What can hang from each mark
gobuf: monem movom
gakek: gobuf nudip tutim
ragal: gezel kalopaz
nudip: mafu movom
monem: nudip tutim
tutim: gakek monem movom
suru: ragal tutim

Known rows, with every way that one mark hangs from another
{gakek {nudip mafu movom}}: -0.76,0.31,-3.59,0.04,-1.24,-0.29,-0.01,-1.51,2.85,-0.09,-1.26,-2.60,0.34,-0.68,1.06,-1.23,0.07,-3.19,1.15,-0.35,-1.25,-1.69,0.83
{tutim {gakek gobuf}}: -1.22,-1.79,2.48,0.95,-0.66,-0.76,-0.33,-1.90,3.36,-1.13,-1.78,-2.78,-0.47,-0.16,1.37,-0.17,1.38,-4.45,0.53,1.77,-1.59,-2.27,1.85
{monem {nudip mafu} {tutim {gakek gobuf} movom}}: -2.86,-1.12,0.68,-0.04,-2.89,-0.91,-0.15,-1.96,4.49,0.38,-1.85,-3.52,-0.70,0.75,1.93,-1.42,0.00,-3.74,-0.76,-1.26,-3.12,-0.41,0.54
{suru {ragal gezel} {tutim {monem nudip}}}: -1.64,-1.84,0.45,4.21,-1.30,-0.98,0.92,-2.88,2.44,0.65,-2.20,-4.35,-0.84,1.66,-0.11,-0.60,1.53,-3.10,1.79,-0.31,-2.35,-5.57,2.44
{gobuf {monem tutim} movom}: -2.09,-0.16,-1.57,2.02,1.04,-0.60,2.53,-2.01,2.86,1.05,-2.16,-4.30,-0.44,0.77,-0.38,-0.16,1.79,-1.89,1.46,0.22,-0.67,-3.86,2.62
{suru {ragal kalopaz} tutim}: -1.25,-1.28,0.29,4.87,0.38,-1.03,0.26,-0.75,2.94,1.21,-2.15,-4.17,0.00,-0.09,-0.23,-1.72,0.65,-1.46,3.69,0.09,-0.33,-5.25,3.63
{gakek {gobuf {monem tutim} movom} nudip}: -1.30,-1.17,-0.25,0.88,-0.85,-1.77,1.95,-3.80,3.08,0.17,-1.96,-3.39,-0.99,1.02,-0.58,0.29,1.80,-2.71,1.55,0.67,-0.99,-3.89,1.84
{suru {tutim gakek {monem {nudip mafu}} movom}}: -3.45,-1.19,0.60,3.04,-2.17,1.03,1.24,-2.97,2.48,-0.45,-1.89,-4.10,0.39,0.95,0.24,0.61,0.07,-4.27,-0.63,0.37,-3.61,-3.41,-0.79
{monem {nudip mafu movom} {tutim gakek}}: -2.67,0.61,-1.73,0.23,-3.28,-0.85,-0.42,-0.19,4.19,0.83,-1.75,-3.10,0.59,0.91,1.56,-1.61,0.44,-3.41,-0.47,-2.17,-3.02,-0.50,0.80
{gakek gobuf {tutim {monem {nudip mafu}} movom}}: -2.80,-2.33,0.23,0.71,-1.79,-0.09,0.85,-3.62,3.36,0.18,-1.83,-3.22,-2.62,-0.36,0.82,-0.32,0.62,-3.19,0.01,0.05,-2.91,-2.72,1.11
{tutim {monem nudip} movom}: -2.52,-2.23,0.62,2.77,0.95,1.72,1.74,-3.66,2.11,-0.28,-1.57,-3.98,-1.26,0.55,-0.26,-0.13,0.38,-2.94,0.06,-0.79,-2.31,-3.20,1.14
{monem {nudip mafu} {tutim gakek movom}}: -3.20,-0.63,-0.77,1.13,-2.06,-0.79,0.98,-1.77,4.32,0.32,-1.84,-3.97,0.10,0.73,1.61,-1.39,0.03,-2.90,-0.81,-1.64,-3.08,-0.65,0.29
{monem {tutim {gakek nudip} movom}}: -1.87,-1.52,0.49,2.00,-1.59,-0.01,1.88,-2.84,3.33,-0.80,-1.27,-3.84,0.29,1.49,0.82,-0.12,1.40,-3.52,-0.17,-0.34,-3.32,-1.78,0.30
{gakek nudip tutim}: -1.14,-1.41,-0.21,1.99,-1.29,-2.19,1.75,-3.06,3.42,-0.52,-1.89,-3.13,-0.66,-0.38,0.21,0.12,1.91,-1.70,1.59,0.93,-1.34,-3.40,1.69
{monem {tutim {gakek gobuf nudip} movom}}: -1.49,-2.13,1.80,0.94,-2.45,-0.10,0.69,-3.15,3.42,-0.78,-1.31,-3.44,-0.48,1.62,1.29,-0.22,1.21,-4.44,-0.10,0.16,-3.35,-1.64,0.56
{gobuf {monem nudip {tutim gakek}} movom}: -3.43,-0.58,0.08,2.49,-1.03,-1.63,2.41,-2.89,3.52,-0.01,-2.65,-3.58,0.01,1.51,-0.76,0.26,1.45,-2.73,0.26,-0.63,-2.00,-3.17,1.14
{monem {nudip mafu movom}}: -1.88,0.62,-2.84,0.47,-1.09,-0.20,-0.67,-0.87,3.22,0.92,-2.00,-2.84,-0.01,-0.53,1.20,-1.96,-0.70,-2.51,0.76,-1.75,-1.11,-1.06,1.27
{suru {tutim gakek movom}}: -2.27,-0.87,1.71,3.83,-0.95,1.67,0.94,-1.72,1.98,-0.26,-2.43,-4.48,1.00,1.26,0.86,0.26,0.24,-4.08,0.45,1.48,-2.68,-2.92,0.18
{suru {ragal gezel} tutim}: -0.48,-0.77,-0.55,3.92,-0.74,-1.16,0.30,-1.24,2.60,0.91,-2.47,-4.54,0.02,0.99,1.25,-1.37,1.25,-2.80,2.73,0.72,-1.17,-4.52,3.07
{tutim {gakek {nudip mafu}} movom}: -1.73,-1.09,-1.40,1.13,-1.07,-0.18,1.35,-3.05,3.15,-1.88,-1.30,-2.96,0.36,-0.45,1.47,-0.38,0.10,-4.16,-0.03,0.71,-2.39,-1.50,-0.67
{gakek {gobuf monem} tutim}: -1.60,-1.37,1.16,2.35,-0.77,-1.77,1.20,-2.68,3.51,0.02,-2.51,-2.68,-2.29,0.59,1.02,0.70,2.67,-2.24,2.25,1.77,-1.02,-4.55,2.44
{gobuf monem movom}: -1.78,-0.52,-1.42,2.28,2.04,-0.01,2.35,-2.76,2.11,-0.17,-2.44,-3.63,-0.63,-0.16,-0.37,0.19,1.18,-2.46,1.76,1.32,0.05,-4.16,2.14
{suru ragal {tutim {gakek {gobuf monem} {nudip movom}}}}: -1.05,-1.20,0.72,3.92,-3.40,-0.06,0.10,-2.78,2.53,0.01,-2.26,-2.32,-0.09,3.57,0.74,1.42,2.06,-4.85,3.04,0.96,-3.04,-5.49,0.42

Rows
-2.82,-0.25,-0.34,0.58,-2.50,-2.80,0.64,-1.22,4.89,0.43,-1.72,-3.50,0.17,0.17,1.19,-1.25,0.97,-2.47,-0.35,-1.31,-2.28,-1.29,1.05 : {monem {nudip mafu} {tutim gakek}}
-2.61,-2.19,0.92,2.59,-0.79,-1.17,1.91,-3.36,3.22,0.00,-1.93,-3.49,-1.63,0.04,-0.60,0.50,2.11,-1.93,0.56,0.04,-2.16,-4.08,2.03 : {gakek {tutim {monem nudip}}}
-1.57,-1.62,0.03,5.29,0.85,1.18,0.62,-1.28,2.32,1.07,-2.17,-4.54,-0.20,0.42,0.03,-1.90,-0.32,-1.98,3.38,-0.21,-1.04,-4.77,2.80 : {suru {ragal kalopaz} {tutim movom}}
-2.13,-0.97,-0.40,1.83,-0.23,1.67,0.34,-2.11,2.07,0.29,-1.45,-3.10,-0.72,0.69,-0.24,-0.34,0.81,-3.46,0.41,-1.16,-2.25,-3.02,1.65 : {tutim {monem {nudip movom}}}
-2.80,-0.63,-2.23,0.90,-2.16,0.11,0.59,-1.82,3.10,0.65,-1.72,-2.75,-1.26,-0.27,0.44,-0.52,1.01,-2.84,0.28,-1.01,-2.78,-2.79,1.43 : {gakek {tutim {monem {nudip mafu movom}}}}
-1.98,-2.18,0.09,4.76,-0.86,1.13,1.27,-3.32,1.72,0.61,-2.28,-4.79,-1.05,2.22,0.24,-0.76,0.60,-3.56,1.44,-0.72,-3.10,-5.01,1.69 : {suru {ragal gezel} {tutim {monem nudip} movom}}
-1.63,-1.45,0.06,-0.37,-2.94,-0.92,0.51,-2.66,4.03,-0.58,-1.13,-3.25,-0.44,0.58,1.83,-0.76,0.83,-4.37,-0.28,0.14,-3.28,-1.03,0.19 : {monem {tutim {gakek gobuf {nudip mafu}} movom}}
-1.99,0.37,-0.97,1.40,-1.65,0.00,-0.10,-0.47,3.41,2.00,-1.94,-3.89,0.05,1.40,0.56,-1.67,0.49,-2.05,0.59,-2.61,-2.02,-1.38,2.01 : {monem {nudip movom} tutim}
-1.26,-1.93,0.79,2.59,-3.13,-2.82,-0.62,-2.30,3.93,-0.63,-1.66,-2.52,0.16,-0.39,0.54,-1.14,0.64,-3.84,2.80,0.96,-1.72,-4.49,1.60 : {suru {ragal kalopaz} {tutim {gakek gobuf {nudip mafu}}}}
-1.98,-1.76,1.90,2.59,-0.04,1.03,1.03,-3.14,2.73,-1.45,-2.13,-2.67,-1.35,1.57,1.57,0.84,1.39,-4.66,0.93,1.56,-2.22,-3.21,0.70 : {tutim {gakek {gobuf monem}} movom}
-2.12,-2.25,-0.97,1.19,-0.75,0.95,2.05,-3.98,2.52,-2.38,-0.62,-2.98,-0.44,-0.16,0.68,0.62,1.11,-4.98,-0.53,0.99,-3.36,-2.86,-0.54 : {tutim {gakek {nudip mafu}} monem movom}
-2.67,-1.33,0.62,2.00,-1.23,1.51,0.44,-2.27,2.23,-1.00,-1.45,-2.47,-0.14,1.21,-0.07,0.27,1.16,-4.83,-0.48,-0.69,-3.38,-2.62,0.80 : {tutim gakek {monem {nudip movom}}}
-2.25,0.74,-1.60,0.26,-2.80,-1.29,-0.52,-1.11,4.09,1.94,-2.12,-2.64,-1.28,1.69,1.44,-1.18,0.84,-2.59,1.26,-2.04,-1.78,-2.21,1.50 : {gakek {gobuf {monem {nudip mafu movom} tutim}}}
-2.64,-1.54,-1.34,1.47,0.48,0.92,1.43,-3.18,2.71,-0.17,-1.36,-3.78,-1.23,-0.48,0.36,-0.67,-0.21,-2.89,-0.18,-0.89,-2.17,-2.58,0.74 : {tutim {monem {nudip mafu}} movom}
-1.39,-1.51,1.06,4.25,-0.97,-0.60,0.64,-1.25,3.06,0.54,-2.23,-4.15,0.73,1.41,0.61,0.17,1.55,-3.14,2.21,1.30,-2.09,-4.73,1.86 : {suru ragal {tutim gakek}}
-0.65,-1.67,0.00,0.12,-0.06,-0.95,0.82,-3.76,2.35,-0.63,-1.78,-3.23,-0.43,-1.28,-0.45,-0.52,0.21,-3.51,1.18,1.46,-0.43,-2.50,1.79 : {gakek {gobuf movom} nudip}
-2.52,-0.19,0.07,2.92,-0.50,-2.32,1.77,-2.19,4.01,1.17,-2.26,-3.77,-0.92,1.92,0.15,-0.20,1.96,-0.76,1.43,-1.60,-1.19,-3.79,1.99 : {gobuf {monem nudip tutim}}
-2.27,0.94,-3.03,1.54,-0.83,-0.56,0.31,-1.58,3.16,0.58,-2.30,-2.45,-0.56,0.65,1.03,-0.78,0.21,-2.23,1.50,-1.41,-0.99,-2.76,0.80 : {gobuf {monem {nudip mafu movom}}}
-1.42,-2.10,0.89,3.77,-2.05,-1.20,1.65,-4.28,2.45,-0.45,-2.63,-3.14,-0.01,1.96,-0.69,1.67,1.76,-4.30,2.69,2.26,-2.08,-6.00,0.68 : {suru ragal {tutim {gakek {gobuf monem movom} nudip}}}
-2.22,-0.42,-2.38,0.58,-0.72,0.85,0.02,-1.71,2.62,0.45,-1.27,-2.99,-0.62,-0.28,0.21,-0.89,0.22,-3.43,0.17,-1.32,-2.05,-2.33,1.26 : {tutim {monem {nudip mafu movom}}}
-1.71,-1.17,-1.96,0.35,-1.81,-2.66,1.90,-4.19,3.35,-0.60,-2.38,-2.41,-1.57,-0.97,-0.01,0.41,1.42,-2.71,1.75,1.96,-0.93,-3.95,1.07 : {gakek {gobuf monem movom} {nudip mafu} tutim}
-3.56,0.01,-1.79,1.17,-1.59,-2.38,2.13,-2.40,4.03,0.06,-2.42,-3.41,0.01,0.47,0.04,-0.27,1.10,-2.60,0.00,-0.72,-1.90,-2.71,0.70 : {gobuf {monem {nudip mafu} {tutim gakek}} movom}
-1.36,-2.03,0.51,4.69,-1.64,0.68,1.42,-3.16,2.50,-0.33,-2.01,-4.02,0.75,2.14,0.34,0.52,0.76,-3.72,1.90,0.75,-3.22,-4.31,0.12 : {suru ragal {tutim {gakek nudip} movom}}
-2.61,-0.20,-1.38,0.06,-1.34,-2.50,0.99,-2.63,3.86,1.39,-2.51,-3.55,-1.18,0.10,0.08,-0.92,0.54,-1.93,0.95,-0.72,-0.77,-2.70,1.79 : {gakek {gobuf {monem {nudip mafu} tutim} movom}}
-1.99,-1.52,1.08,1.55,0.18,-0.29,1.26,-3.14,2.52,-1.39,-2.40,-2.57,-0.80,0.21,0.23,0.76,1.49,-4.68,1.04,2.37,-1.11,-3.56,1.37 : {tutim {gakek {gobuf monem movom}}}
-2.34,-2.26,0.45,5.50,-0.64,0.68,0.79,-2.95,1.78,-0.02,-2.20,-4.26,-1.08,1.14,-0.29,-2.01,0.10,-3.31,2.09,-1.32,-2.41,-5.29,2.63 : {suru {ragal gezel kalopaz} {tutim {monem nudip} movom}}
-1.71,-1.80,0.71,4.83,-0.61,1.65,0.95,-1.77,2.55,0.47,-2.26,-4.54,0.52,1.95,1.05,0.06,0.65,-3.69,1.79,0.92,-2.88,-4.06,1.01 : {suru ragal {tutim gakek movom}}
